Known rows, with every way that one mark hangs from another
mebo{vesama{fisa ropora zefep}}: [-2.01 -0.02  2.20  1.04 -2.17 -1.11  2.77  1.13 -1.78 -2.76  3.53  1.18
 -1.75 -2.47 -4.70 -1.98  0.37  2.94 -1.88  0.95 -2.79 -2.41  2.27 -0.36
  3.38]
fisa{vesama{pove ropora{pifor}}}: [-2.43 -2.43  1.39 -0.06 -2.36 -0.75 -3.30  1.63  0.29 -1.09  1.83  2.99
 -1.95  0.94 -0.53 -4.44 -4.35  4.36 -2.56 -1.70  0.61 -2.82  7.93 -3.60
 -0.42]
fisa{vesama}: [-1.25 -0.87  0.58 -1.24 -1.03  0.42 -0.17  1.61 -1.92 -3.20 -0.59  1.35
  0.31  2.16 -0.49 -0.28 -2.54  3.84 -1.44  0.29 -2.35  1.56  3.10 -2.76
 -0.50]
vesama{zefep}: [-3.24 -1.67 -0.83 -2.65 -1.34 -0.27  1.22  2.04 -2.85 -3.69 -0.82  1.50
  0.76  0.56 -0.27 -1.28  0.92  3.90  0.35 -0.03 -1.26  1.12 -0.50 -1.25
  1.04]
pifor{ropora{vesama}}: [-3.48 -1.31  0.38 -2.20 -2.98  0.97 -0.40  2.85  0.34 -3.96 -0.55  2.14
 -2.86  3.09  3.17 -2.42 -0.49  2.11  0.97 -0.95 -0.84  1.07  1.02 -2.30
 -4.00]
nadut{mebo{vesama{pove zefep}}}: [-2.55 -0.32  1.90 -2.52 -2.49 -2.75  1.56  0.91 -1.10 -2.89  3.29  4.27
 -1.26 -1.83 -2.44 -1.36  1.35  4.00 -2.09  1.56 -0.71 -1.11  5.25 -2.26
  1.29]
fisa{vesama{pove zefep}}: [-3.39 -2.09 -0.35 -1.61 -0.63 -0.97 -0.59  4.00 -2.05 -2.70 -0.26  3.08
  0.42  1.23 -1.18 -1.45 -1.02  4.23 -1.04 -1.11 -1.15 -1.02  4.60 -3.08
  2.63]
pifor{ropora}: [-1.51 -1.62 -0.25 -1.99 -3.96 -0.44 -0.76  0.95 -0.28 -3.76  0.60  2.05
 -1.79  1.27  2.02 -1.97 -0.86  2.95  0.54 -0.38 -0.38  1.02  1.92 -1.15
 -2.16]
mebo{vesama{fisa pove ropora{pifor}}}: [-1.58  0.12  4.06  2.35 -3.45 -1.50  0.35 -0.76  0.51 -2.25  5.24  1.40
 -3.68 -2.42 -3.51 -4.76 -2.43  2.76 -3.16  0.29 -0.02 -3.34  6.56 -1.57
  0.79]
ropora{pifor vesama{fisa pove zefep}}: [-3.86 -0.63  1.09  1.63 -0.38  0.71  1.51  2.79 -0.52 -3.15 -0.16  2.30
 -1.72  0.75  2.06 -3.89  0.87  2.37  0.31 -1.01 -0.52  0.05 -0.09 -2.34
 -0.51]
pove{pifor{ropora}}: [-0.80 -2.93 -1.36 -0.16 -5.05  0.50 -2.02 -0.70  1.40 -3.85 -0.04  2.27
 -3.35  1.23  2.62 -3.96 -3.17  2.69  1.10 -0.48  0.02  1.79  2.26 -0.99
 -3.06]
vesama{pove ropora{pifor} zefep}: [-4.38 -3.57  0.07 -1.21 -2.58 -1.56 -1.76  1.97 -0.78 -1.87  1.33  3.37
 -1.60 -1.08 -0.35 -5.14 -0.84  4.43 -0.73 -2.03  1.38 -2.84  4.11 -2.16
  0.64]
pifor{ropora{vesama{pove}}}: [-4.83 -1.93  0.95 -3.13 -3.21 -0.08 -1.26  3.55  1.12 -3.54  0.88  3.34
 -3.52  2.75  2.57 -3.23 -0.87  1.71 -0.10 -2.19  0.54 -1.34  3.92 -3.48
 -2.82]
nadut{mebo}: [-1.44 -0.35  1.85 -3.52 -2.22 -0.97  0.86 -0.67 -1.14 -2.70  1.54  2.88
 -0.53  0.63  2.16  0.15  1.20  3.63 -2.37  1.44 -1.60  1.70  1.39 -2.25
 -3.63]
pove{pifor{ropora{vesama{fisa zefep}}}}: [-2.06 -1.67 -1.27  2.75 -2.87  2.08  0.73  1.72  1.47 -4.17 -1.03  2.79
 -3.89  1.47  3.61 -4.16 -0.32  1.35  2.73 -0.23 -2.17  1.75 -1.68 -0.99
 -2.03]
nadut{mebo{vesama{fisa pove zefep}}}: [-1.32  1.16  2.79  0.25 -1.54 -2.31  3.36  0.54 -0.88 -2.74  4.37  3.41
 -1.74 -2.88 -2.04 -0.65  2.37  2.97 -2.62  1.89 -2.13 -1.11  3.64 -1.52
  1.75]
vesama{pove}: [-3.65 -1.63  1.27 -4.28 -2.10 -1.13 -0.34  1.19 -1.40 -3.09  1.81  2.13
 -0.53  0.91 -0.30 -1.87 -0.72  2.97 -2.50 -1.33  0.23 -1.09  3.50 -2.98
  0.03]
pifor{ropora{vesama{pove zefep}}}: [-5.63 -2.54 -0.70 -2.81 -2.47 -0.35 -0.76  4.92  0.34 -3.65 -0.26  4.24
 -2.57  1.99  2.23 -3.79  0.63  2.66  1.28 -2.20  0.06 -1.20  2.39 -2.74
 -0.72]
nadut{mebo{vesama{zefep}}}: [-1.32  0.12  1.30 -1.40 -2.52 -1.49  2.40  0.23 -1.95 -3.29  1.84  2.91
 -0.58 -1.50 -2.13 -0.43  1.64  4.27 -0.86  2.84 -1.82  1.11  2.80 -1.23
 -0.11]
nadut{mebo{vesama{fisa pove}}}: [-0.52  1.71  4.37 -0.37 -2.41 -2.37  2.58 -1.14  0.04 -2.73  5.66  2.77
 -2.65 -1.95 -1.60 -0.26  0.82  2.51 -4.24  2.28 -1.89 -1.21  4.99 -2.24
 -0.10]
nadut{mebo{vesama{pove ropora}}}: [-2.93 -0.60  4.21 -3.52 -3.81 -3.00 -0.09 -0.12  0.21 -1.83  6.38  4.39
 -3.19 -1.89 -3.38 -1.92 -0.39  3.28 -4.83  0.65 -0.28 -4.23  8.58 -3.20
 -0.66]
mebo{nadut vesama{pove ropora}}: [-2.80  0.17  3.97 -3.31 -1.52 -2.15  0.34 -0.59  1.45 -1.35  4.47  2.50
 -3.69 -0.05 -3.15 -2.70 -1.13  2.83 -4.37  0.37  1.19 -3.51  7.52 -3.37
 -1.18]

Rows
[-3.59 -4.32 -0.86 -0.32 -2.34 -0.63 -2.89  2.48  0.47 -1.93  0.96  4.12
 -2.11  0.15 -2.05 -4.86 -3.69  3.96 -1.77 -1.86 -0.50 -3.30  6.87 -3.47
  2.33]	fisa{vesama{pove{pifor} ropora zefep}}
[-2.10  0.61  1.53 -2.27 -0.58 -1.87  1.85  0.76 -0.03 -2.54  1.35  2.45
 -1.60  0.05 -2.57 -1.77  0.77  3.45 -1.63  1.10  0.73 -0.71  4.22 -1.95
  0.41]	mebo{nadut vesama{pove zefep}}
[-3.48 -0.28  2.21 -2.83 -1.04 -2.45  0.64  0.94  0.38 -1.55  3.04  3.03
 -2.92 -0.81 -3.52 -2.94  0.39  3.67 -2.90  0.20  0.94 -3.73  6.20 -2.66
  0.84]	mebo{nadut vesama{pove ropora zefep}}
[-2.50 -3.38 -1.68  0.07 -1.55  0.03 -1.91  1.87 -0.27 -2.67 -0.85  3.50
 -0.78  1.17 -0.83 -3.42 -3.39  3.61 -0.50 -1.00 -0.93 -0.51  4.95 -2.94
  1.85]	fisa{vesama{pove{pifor} zefep}}
[-3.82 -4.06  0.93 -3.19 -3.78 -0.80 -2.61 -0.48  0.95 -2.11  2.93  3.06
 -3.14 -0.13 -0.99 -5.08 -3.16  2.61 -3.13 -1.84  0.71 -3.88  5.80 -3.17
 -0.59]	vesama{pove{pifor} ropora}
[-4.21 -2.05  1.56 -1.35 -1.51 -1.53  0.94  2.51 -1.22 -2.43  3.64  3.01
 -1.45 -1.32 -1.18 -2.78  1.44  3.02 -2.53 -1.89 -1.18 -4.30  2.29 -2.06
  3.39]	vesama{fisa pove ropora zefep}
[-4.08  0.08  2.93 -1.55 -0.27  0.56  1.66  2.19 -0.39 -3.29  1.99  1.77
 -2.10  1.84  1.18 -1.59  0.61  0.85 -2.53 -1.18 -1.56 -0.85  1.04 -3.67
 -1.10]	ropora{vesama{fisa pove}}
[-3.37 -2.95  0.26  0.42 -2.55 -0.70 -0.37  0.73  0.24 -2.34  2.95  3.19
 -2.80 -1.66 -0.74 -4.84 -0.81  2.37 -2.22 -1.78 -0.94 -3.63  2.81 -1.82
  2.16]	vesama{fisa pove{pifor} ropora zefep}
[-1.89 -2.90 -1.67  0.53 -5.42 -1.22 -1.10  0.83  1.45 -4.05  1.43  3.49
 -4.33 -1.12 -2.40 -5.41 -3.14  2.97  1.20 -0.37  0.60 -1.20  6.12 -0.66
  1.61]	mebo{vesama{pove{pifor{ropora}} zefep}}
[-3.62 -0.95  0.99 -2.15 -2.42 -1.83  1.22  2.10 -1.88 -3.51  1.97  2.17
 -0.92 -1.17 -4.79 -2.26 -0.54  3.43 -1.16  0.30 -0.43 -1.77  4.51 -1.86
  3.48]	mebo{vesama{pove zefep}}
[-0.19  2.93  4.24  0.04 -0.35 -1.16  3.18 -1.43  0.85 -2.57  3.99  1.02
 -3.00 -0.33 -1.57 -0.92  0.13  2.02 -3.70  1.69 -0.45 -0.76  3.96 -2.14
 -0.74]	mebo{nadut vesama{fisa pove}}
[-3.05 -3.17 -0.52 -0.56 -2.35 -0.58 -0.97  1.14 -1.62 -2.53 -0.17  2.22
 -1.08 -0.68 -0.06 -4.30 -0.80  4.59  0.43 -0.83  0.23 -0.50  1.63 -1.21
 -0.59]	vesama{ropora{pifor} zefep}
[-4.48 -3.02  0.40 -2.14 -1.05 -1.52 -1.71  4.24 -1.14 -1.69  1.34  3.82
 -0.60  0.28 -2.40 -2.83 -1.30  4.35 -2.25 -2.09 -0.90 -3.86  6.62 -3.32
  3.21]	fisa{vesama{pove ropora zefep}}
[-4.13 -0.91  0.34  0.30 -1.77 -0.28  0.99  4.77  0.48 -3.51  1.01  3.48
 -3.20  1.33  2.83 -3.16  1.78  1.66  0.74 -1.87 -1.07 -1.13  0.70 -2.09
  0.11]	pifor{ropora{vesama{fisa pove zefep}}}
[-3.25 -0.38  1.84 -0.23 -2.64 -0.05  0.30  2.91  1.41 -3.49  2.33  2.69
 -3.93  1.92  3.14 -2.88  0.11  1.03 -0.77 -1.75 -0.99 -1.30  2.08 -2.88
 -1.94]	pifor{ropora{vesama{fisa pove}}}
[-0.26  0.65  3.25  0.38 -1.97 -0.62  0.20 -2.38  1.30 -1.54  1.93  1.27
 -3.65 -0.09 -1.43 -3.62 -2.32  3.75 -2.12  1.71  1.20  0.01  4.91 -1.68
 -3.96]	mebo{nadut vesama{ropora{pifor}}}
[ 0.39  2.70  2.19  1.56  0.32 -0.52  4.64 -0.36 -0.72 -2.97  1.12  0.52
 -1.61 -0.40 -1.42 -0.18  1.97  2.90 -1.10  2.65 -2.18  1.85  0.19 -0.54
 -0.07]	mebo{nadut vesama{fisa zefep}}
[ 1.01  2.56  4.17  0.87 -2.20 -1.09  3.64 -1.87 -0.82 -2.99  4.24  1.72
 -1.76 -1.56 -1.27  0.76  1.14  2.56 -3.08  3.27 -3.47  1.25  2.27 -1.26
 -1.44]	nadut{mebo{vesama{fisa}}}
[-3.64 -2.76  1.88 -1.87 -3.37 -1.41 -2.48  0.17  0.02 -1.87  2.67  2.86
 -2.31 -0.33  0.04 -4.66 -2.35  3.70 -2.55 -1.99  1.88 -2.77  5.53 -2.89
 -1.41]	vesama{pove ropora{pifor}}
[ 0.37  0.87  3.06  1.32 -3.52 -1.12  1.37 -3.15  1.57 -2.75  5.19  3.30
 -3.83 -2.11 -1.23 -2.13 -1.26  1.80 -3.56  2.34 -1.46 -0.51  5.28 -2.08
 -1.16]	nadut{mebo{vesama{fisa pove{pifor}}}}
[-3.25 -0.01  2.82  1.34 -0.98  1.00  0.78  1.34  0.35 -2.91  1.15  1.50
 -2.91  1.31  2.43 -3.41 -0.57  1.50 -1.41 -0.86 -0.35  0.11  1.38 -3.17
 -2.77]	ropora{pifor vesama{fisa pove}}
[-3.13 -3.14 -0.16  0.58 -1.76 -1.18 -2.68  3.24 -0.42 -1.37  0.62  3.59
 -1.07  0.07 -1.05 -4.60 -2.68  4.87 -1.15 -1.92  0.27 -2.76  6.48 -2.85
  1.68]	fisa{vesama{pove ropora{pifor} zefep}}
[-1.13  0.57  3.20  0.79 -2.55 -2.05  2.91 -0.02 -0.78 -2.28  4.82  3.29
 -2.24 -3.00 -2.74 -1.01  2.49  3.41 -2.57  2.47 -3.26 -1.80  2.58 -0.84
  1.22]	nadut{mebo{vesama{fisa ropora zefep}}}
[-0.07  1.83  2.29  1.24 -1.58 -1.40  4.07 -0.24 -1.68 -3.25  3.17  2.40
 -1.12 -2.08 -1.75  0.19  2.65  3.19 -1.12  3.07 -3.25  1.05  0.93 -0.65
  0.75]	nadut{mebo{vesama{fisa zefep}}}
[-1.47 -0.99  1.83  0.62 -3.59 -1.74  0.43 -0.48 -0.52 -1.90  2.53  3.67
 -2.31 -2.63 -1.99 -3.08  0.06  4.94 -0.91  2.09 -0.70 -0.39  4.67 -0.94
 -1.46]	nadut{mebo{vesama{ropora{pifor} zefep}}}
[-2.76 -4.22 -2.55 -0.73 -4.70 -0.67 -2.27  1.34  1.26 -3.59  0.29  4.33
 -3.07  0.00  1.78 -5.13 -1.82  3.13  1.59 -1.73  1.15 -0.64  3.60 -1.42
  0.24]	vesama{pove{pifor{ropora}} zefep}
[-0.98  2.25  2.80  0.61  0.14 -1.73  3.69  0.16 -0.05 -2.54  2.73  1.69
 -2.27 -0.70 -1.74 -1.44  1.83  2.50 -2.22  1.47 -0.79 -0.59  2.89 -1.48
  1.31]	mebo{nadut vesama{fisa pove zefep}}
[-2.00  0.36  1.56  0.72 -2.26  1.24  1.29  2.26  0.90 -3.96  0.69  1.62
 -3.39  2.36  3.39 -1.97  0.42  1.30  0.64 -0.34 -2.19  1.08 -0.90 -1.91
 -3.02]	pifor{ropora{vesama{fisa}}}
[-0.22  1.32  4.81  0.09 -2.78 -1.68  2.41 -1.58 -0.08 -2.22  5.81  2.37
 -3.03 -2.30 -2.56 -0.50  0.73  2.93 -4.07  2.44 -3.15 -1.97  4.21 -1.74
 -0.86]	nadut{mebo{vesama{fisa ropora}}}
[-1.54  0.86  3.36 -2.21 -1.54 -0.99  1.19 -1.25  0.59 -1.85  2.93  1.28
 -2.95  0.28 -2.78 -1.80 -0.74  3.28 -3.34  1.43 -0.09 -1.34  4.87 -2.33
 -2.57]	mebo{nadut vesama{ropora}}
[-3.69  0.14  1.11 -0.15  0.35  1.49  3.16  3.27 -2.06 -3.85 -0.64  1.33
 -0.90  1.60  1.13 -1.06  2.28  1.82  0.28  0.11 -3.15  1.40 -3.15 -1.89
 -0.11]	ropora{vesama{fisa zefep}}
[-3.14 -0.88  0.58 -0.67 -0.99 -1.20  1.88  2.21 -1.76 -3.33  1.90  2.10
 -0.42 -0.73 -0.05 -1.65  1.92  2.60 -1.38 -0.83 -1.66 -1.28  0.48 -1.48
  2.85]	vesama{fisa pove zefep}
[-4.78 -2.76  0.72 -2.84 -2.07  1.26 -1.07  0.82  1.02 -3.39  0.09  2.84
 -2.79  2.42  0.95 -4.33 -2.90  1.29 -1.55 -1.24  0.36 -0.49  2.90 -4.30
 -2.92]	ropora{vesama{pove{pifor}}}
[-1.62  0.85  5.27 -0.79 -2.99 -2.71  1.50 -0.66  0.56 -1.71  7.25  3.68
 -3.81 -2.75 -2.58 -1.64  0.72  2.41 -5.30  1.06 -1.67 -4.32  6.91 -2.52
  0.03]	nadut{mebo{vesama{fisa pove ropora}}}
[-5.52 -3.44 -0.88 -2.47 -1.63  0.84 -0.49  2.27  0.14 -3.59 -1.19  3.45
 -2.15  1.74  0.71 -4.78 -1.07  2.04  0.13 -1.68  0.04 -0.38  1.69 -3.59
 -0.89]	ropora{vesama{pove{pifor} zefep}}
[-1.38  1.54  3.03 -2.67 -1.18 -1.43  1.55 -0.85  0.54 -2.34  2.60  1.79
 -2.53  0.88 -2.28 -1.56 -0.82  3.00 -3.30  1.32  0.94 -0.58  5.75 -2.77
 -1.48]	mebo{nadut vesama{pove}}
[ 0.26 -0.54  1.23  2.95 -5.18 -0.61 -0.12 -1.24  2.44 -3.56  4.01  1.96
 -5.21 -1.25 -1.28 -4.65 -3.71  1.23 -0.86  0.29 -0.39 -1.15  5.82 -0.80
  0.21]	mebo{vesama{fisa pove{pifor{ropora}}}}
[-1.95 -1.59  0.47 -0.83 -3.67 -1.71  0.28 -1.11  0.65 -2.93  2.73  4.65
 -2.56 -1.97 -2.22 -3.16 -0.77  3.36 -1.43  1.62 -0.25 -0.69  5.89 -2.13
  0.20]	nadut{mebo{vesama{pove{pifor} zefep}}}
[-2.31 -2.65 -0.39  1.57 -1.62  0.01 -1.79  2.52 -1.29 -1.63 -1.15  2.63
 -0.66  0.37 -0.75 -3.88 -2.39  5.15 -0.03 -0.63 -0.89 -0.26  3.96 -1.82
  0.42]	fisa{vesama{ropora{pifor} zefep}}
[-2.66  0.18  0.80  2.75 -0.34  1.75  2.37  2.17 -1.40 -3.49 -1.75  1.26
 -1.34  1.06  2.32 -3.09  0.77  2.48  1.44  0.30 -1.75  2.46 -2.96 -1.32
 -1.85]	ropora{pifor vesama{fisa zefep}}
